Known rows, with every step that occurs
N -> B -> L -> F: [ 14 -27   4   5  19   3  21  15  15 -32   7  32   4  -3  40  20  21  29
   8 -16  28  24  21 -10 -56]
A -> R: [-53 -28  26  19   3  36 -15 -14 -30 -30  -3  16  10 -15 -18  13 -13  10
  28 -17 -46   4 -10 -16  22]
F -> R -> U -> L -> A: [ 13  18   9 -28 -14 -37 -16  -8 -14  22   4   8  15  -3 -20 -44   4 -12
  23  14  38 -22 -10  -3  28]
A -> L -> U: [-20 -11 -19   4  -4  12 -23 -25  16 -15 -21   2  -6   5 -31 -36   1   6
 -31  -3  -7  32  -9  15  43]
B -> L -> F -> R -> A: [ 14  21  19  27   5 -25  19 -17  17  -6  -4 -14  29  52   5 -15 -50  14
 -28   0  21 -18   4  -3  22]
U -> R -> A: [  7  41  -3  -7 -29  -7   0 -19 -15  -2  14 -30  15  -4  21  39 -13 -28
  -6  18  -8 -27 -20   3  -8]
W -> N -> B: [ -2 -28   9  12 -13  21 -35  -5   9 -54  -7  23  15 -36  33  28  70  30
  44   7 -27  11   1 -24  -3]
A -> L: [-33 -20 -13  22  11   2  -4 -22   4 -30 -15  26  -1 -13 -20  29 -12  17
   0  -4  -3  -4 -18   7  41]
V -> N -> B -> L -> U -> R -> F: [  2  26  -3 -36   8  -5  47  36  24  30   8 -16 -37  12 -10   3  44 -41
  23  14  17  10  66  25 -61]
B -> L: [-57 -19 -13 -18  12  -5  16 -18   2 -40  26  49  14 -11  28  20 -12 -18
  28   8  16 -18  17   5  31]
R -> F: [-19 -21  -3  24  15 -19  23 -39  19 -26   4  25  29   3  -8  70   5  20
   5 -20  -2  -8 -10  12 -11]
B -> L -> U: [-46  -9 -18 -36   0   4   0 -22  15 -29  20  26   7   6  16 -42   1 -29
   1  13  11  18  27  14  36]
F -> R -> U: [ 30 -17  21   0  -4 -27 -17 -13  15 -23  18  22  28  -2  -3   5 -17   2
  23 -28 -15 -46   9  -2  21]
N -> B -> L -> A -> R -> F: [-28 -42  12  29  12   0  50  -6 -19  42   1 -16   3   8 -39  10 -11  41
  27 -32  -1  13   2  -9 -50]
U -> R -> A -> L -> B -> N: [ 39  53 -38  -1 -23  15  23  41   1  55 -15 -48 -49  16   1   8 -37 -30
 -43  39 -16   0  12 -12 -14]
V -> N -> B -> L -> F -> R -> U: [ 43 -10  40  -8  30 -30  14  60  26  -5  11  24 -13  26  14  -4   8   3
  28 -33  24 -38  51  14 -39]
L -> B: [ 13  -6  -7   8  25  37 -37   4  -2 -16  12  28  18 -13  51  27  19  22
  -8  -9 -17  23  -2 -13  -3]
F -> R -> A: [ 14  25  18  35  -8 -13 -12 -37  -1 -13  14 -16  45  14  12  20 -45   9
  -9  -1  -8 -42 -19  -8  46]
L -> A: [-33  -6  13   1  -7  26 -33 -27 -14   2  12  22  34  18  27  23   0  15
  -6   8   7  15 -11  -1  43]
U -> L -> B: [ -3  17 -26 -15  28  15 -20  13 -18 -18   2  31  -3 -48  37   0  45   0
  12  24  22  28 -15 -14 -11]
N -> B: [ 16 -24   5  13   7  15  -9  -7  -5 -38  25  28  20 -40  48  53  28  25
  30 -17   0   0  -2 -13 -33]
U -> R -> A -> L -> H: [ 19  29   8  -7 -34  18  -9 -13  -1  58  -4 -59 -12  -8 -13  29  -4 -41
 -51  30 -14  -3 -30  17  31]

Rows
[-18   1 -21  35   2 -31   7 -35  -5 -16  -4 -17  10   1 -12  29 -40  14
 -28 -12   3 -38 -60  24  32]	R -> A -> L
[ 25  28  -4  36 -14 -14 -16 -41  18  14 -24 -53  13  33 -48 -60 -47  13
 -54  -4 -10  -6 -20   9  66]	F -> R -> A -> L -> U
[ 46  40 -29  18  -6   6  -6  10  -6  41 -21 -55 -21  -5  -7  10 -14   8
 -45   4 -15   0 -30  -2 -20]	U -> R -> A -> L -> B
[ -5  -7 -19 -37   3  -4  16  62 -34  17   4   8 -51 -30 -10 -48   2 -39
  34   9 -24  -3  12 -18 -43]	A -> R -> U -> L -> B -> N
[-26 -39  32  -4 -15  -1 -29  -8 -37  23   7  -8  14  15 -27 -20 -16  14
  12 -39 -36 -13 -30   3   6]	L -> A -> R -> U
[  4   6 -17 -10   8  46  -7  36   5  -1  16  37 -10   8  58  25  -6 -13
  -4  25 -19  20  43 -23   2]	L -> B -> N
[-18  14  -2  -9  13  -1  -3   0  -5 -41 -25  34   4 -12   6   0  42   3
   3  23  38  37 -12  -3 -13]	U -> L -> F
[ 10   2  -6  47   5 -24   1 -22   9 -10 -31 -26   8  34 -20  17 -28  41
 -60 -21   8  -2 -56  21   4]	R -> A -> L -> F
[ 17  23  -8 -18 -22   3  11 -24  27  17 -16 -24   1  17 -35   0  29 -22
 -17   9 -14  38  27   7 -30]	L -> U -> R -> F
[-83 -24  20  -5  -2  30   1 -11 -37  20   4   6   5  18 -22 -30 -35   2
  21   2 -10  10   5 -10  44]	B -> L -> A -> R
[ 29  33  39  28  27 -14  21  37  13   5   8 -14   3  44  27   9 -24  14
  -3  -7  33 -36  22   9 -14]	V -> N -> B -> L -> F -> R -> A
[-32 -11  34 -36  25  42  -7  41   3  15  53  33 -11 -23  69  49  41 -44
  27  18  17 -11  37  24  14]	V -> N -> B -> L -> H
[  3 -18  -8 -20  20 -14 -11  32 -43   3  -3  -1 -25 -49 -16 -47  27  -3
  30 -24 -22   0 -31  -8 -48]	A -> R -> U -> L -> B
[ 16   2 -17 -28 -35  -6  28  -2  43   9 -24 -31 -26  -2 -33 -35  79 -16
  24  27 -15  40  56 -10 -53]	W -> N -> B -> L -> U -> R -> F
[  0 -22 -15 -26   1   8   8  -5  12 -22  30  15   1 -18  34 -32  23  -5
  15  -3  16  24  30  -2 -24]	N -> B -> L -> U
[ 18   9 -41 -56   5 -23  14  52  -6   3  23  32 -37 -27  36 -18  22 -47
  23  25  17 -12  14  -3 -38]	R -> U -> L -> B -> N
[-38 -36  21   7   0  30  11   6 -39  24  13  -3   0  -8  -3 -19 -12  25
  37 -14  -6  17   9 -25 -15]	N -> B -> L -> A -> R
[ 13  20   1  53  -1 -24   2 -35   6   0 -17 -29  18  14 -36   5 -62  22
 -24  -7  -2 -41 -32   1  62]	F -> R -> A -> L
[ -6  -4   3  16  -8   6 -16 -33   2  31  10 -35  14  -5   2  33 -17 -12
 -55   6  -7 -13 -56  30  54]	R -> A -> L -> H
[ 47  28 -18 -37   3 -17   9  54   6  18  10  22 -29 -15  12 -43  -1 -39
  25  30  12 -16  43 -25 -11]	F -> R -> U -> L -> B -> N
[-14 -22  -2 -11   2  10   8  -4 -12   9  33  22  15  -7  45  13   6  18
  24   3  34   6  13  -8 -10]	N -> B -> L -> A
[ 34  36  -6  24 -21 -11   8  -4   7  19 -47 -52 -14  30 -37  12 -17  10
 -57   5   1  11 -30   9 -20]	U -> R -> A -> L -> F
[ 56 -22  18  32   5 -33  -8   4  33  -3 -43   4  -2  33 -60 -21 -20  36
 -27 -43  -4 -10  -2   5   8]	A -> L -> F -> R -> U
[-10 -21  17 -14   8 -30   1  20 -27 -20 -29   5 -17 -14 -49 -44  26   1
  21 -26  -5   8 -31   2 -51]	A -> R -> U -> L -> F
[  4  23 -17 -21 -30  24 -17  -9  13  14 -38 -24 -29   0 -48 -41  14 -25
 -25  22 -15  42  21   4  22]	A -> L -> U -> R
